(in the rows, 128 means zero)
Known rows, with every step that occurs
latu/furin/pegivik/kigo/gupar: [ 66 160 153 147 125 117 172 140 153 137 195  88  75 139 125 113 152 128
 112]
latu/furin: [101 130 150 187 120 145 129 124 128 153 190  69 110  90 153 142 144 126
 112]
pegivik/kigo/latu/furin/givu: [128 118 139 135 154 125 124 119 115 143 163 109  88 149 125  75 169 136
  53]
pegivik/kigo/latu: [153 124 118 114 150 119 138 125 123 119 138 120 109 178  97  85 172 144
  56]
furin/latu/kigo: [156 170 149 145 159 132 123  80  83 127  89 160 126 115 100 161 142 125
 158]
pegivik/furin/latu/kigo: [158 187 195 147 121 127 131  96  74 172  99 130 118 119 100 152 168 146
 134]
latu/kigo/gupar/furin/pegivik: [ 79 110 135 104 142 128 186 139  71 112  98 141  84 176  89 123 143 115
 118]
givu/furin/pegivik/kigo: [ 80 168 138 125 106  98 149 131 124 144 155  89  83 127  99 130 188 136
  93]
gupar/kigo/latu/furin: [148 140 122 187 124 186 176 137 128 171 128  97  94 121 104 135 170 131
 118]
furin/pegivik/kigo: [ 91 184 107  80 142  97 142 119 158 129 144 147  97 164 104  88 137 152
 123]
givu/kigo: [110 158 121  81 125 134 118 124 131 112 143 172 102 160 128 133  99 177
 139]
gupar/furin: [120  87 118 140 171 150 141 142  95 128  97 108 115 140 143 140 149  94
  80]
givu/furin/pegivik/kigo/latu: [ 93 146 148 134 111 107 143 123 120 149 137  84  86 124  84 124 203 139
  66]
furin/givu: [118 108 142  99 144 122 101 121 114 139 101 170 112 119 155  94  98 118
 135]
givu/furin/latu/kigo/pegivik: [110 145 176 173 114 114 150  98  59 146 113  98  85  98 102 187 206 124
 139]
latu/furin/givu: [ 94 113 164 166 136 142 109 125 115 159 167 102  99  85 173 115 125 118
 118]
furin/latu/kigo/pegivik: [129 150 156 141 151 117 146  82  80 133  95 158 101 128 109 160 161 142
 176]
furin/pegivik: [ 89 158 128 103 131 121 124 118 159 140 115 146 115 123 112 119 122 151
 146]
pegivik/kigo/latu/furin: [136 126 132 152 148 127 140 124 121 135 177  85  96 155 114  93 185 138
  45]
furin/givu/kigo: [103 131 142  65 141 129  91 120 116 128 111 204  92 145 155  96  74 158
 147]
pegivik/furin/givu/kigo: [116 160 184  80 107 130 110 126 101 173 119 162  91 142 145 102 111 173
 125]

Rows
[ 89 111 186 109 100 110 154 128 103 180 119 133  71 139 159 104 159 170
 150]
kigo/pegivik/furin/givu
[ 87 125 160 104 100 111 154 108  57 177 136 140  67 152 123  97 166 188
 144]
latu/kigo/pegivik/furin/givu
[ 94 135 151 116  92 111 169 112  58 171 151 121  75 156 110 115 180 190
 143]
latu/kigo/pegivik/furin
[ 86 119 121 113 114 114 165 108  72 142 149 136  81 156 109 116 161 176
 153]
latu/kigo/pegivik
[128 140 189 110 110 124 114 131 101 182 109 138 106 121 145 100 134 146
 115]
pegivik/furin/givu
[101 170 176  94 115 125 147 114 116 147 129 167  68 165 135 154 143 201
 169]
givu/kigo/pegivik/furin/latu
[108 102 168 168 137 160 114 112 142 163 136  83 106  89 109 125 170 149
  73]
kigo/latu/furin/pegivik
[134  85 168 187 137 164 116 118 121 157 145  73 114  94 120 134 176 133
  63]
kigo/latu/furin
[142 153 171 141 146 125 157 105  84 105  78 164 116 138  91 163 139 104
 163]
furin/latu/kigo/gupar
[126  73 176 170 146 161  98 113 114 163 126  99 106  89 135 111 154 131
  70]
kigo/latu/furin/givu
[117 141 199 141 118 114 168 112 107 172 106 125  88 131 137 153 182 163
 161]
kigo/pegivik/furin/latu
[ 92 124 175 125  93 112 174 135 110 174 141 108  82 147 142 124 177 176
 142]
kigo/pegivik/furin
[ 79 167 128  80 134  95 176 148 159 107 133 151  86 188  97  91 136 134
 127]
furin/pegivik/kigo/gupar
[ 82 134 160 135 136 147 103 120 119 153 178 130  83 104 174 116 106 152
 129]
latu/furin/givu/kigo
[164 139 109 147 128 177 173 139 128 156  87 135 109 144  90 129 159 135
 130]
gupar/kigo/latu
[129 139 196  89 114 141 100 122  98 176 102 158  91 141 133  98 128 180
  99]
pegivik/furin/givu/kigo/latu
[ 61 120 165 130 130 138 122 117 115 156 182 129  58 112 181 117 118 163
 141]
latu/furin/givu/kigo/pegivik
[ 74 172 133 153 133 121 143 121 151 152 203  85  85 120 133 107 155 145
 108]
latu/furin/pegivik/kigo
[110 155 121  88 150 112 134 115 155 139 123 139  98 163  86  82 157 158
  89]
furin/pegivik/kigo/latu
[102 107 111 108 189 136 146 131 118 136  90 121  92 169 111 104 174 120
  50]
gupar/furin/pegivik/kigo/latu
[104 120 142 114 111 121 177 137  78 105 128 145  98 167  86 122 134 127
 138]
latu/kigo/gupar
[107 127 161  95 161 148 164 151 112  85  85 182  86 184 125 166 109 116
 133]
givu/kigo/gupar/furin/latu
[124  88 176 148 173 144 185 160 105  91  54 137 109 158 122 172 142  55
 117]
kigo/gupar/furin/latu
[ 71 153 151 167 122 139 133 120 152 162 180  85 101  84 141 135 141 141
 124]
latu/furin/pegivik
[ 93 137 152  77 117 132 158 157 131  85 132 176  89 188 118 137  91 152
 151]
givu/kigo/gupar
[ 89 118 162  60 134 127 126 144 116 107 103 208  80 167 143 102  70 140
 154]
furin/givu/kigo/gupar
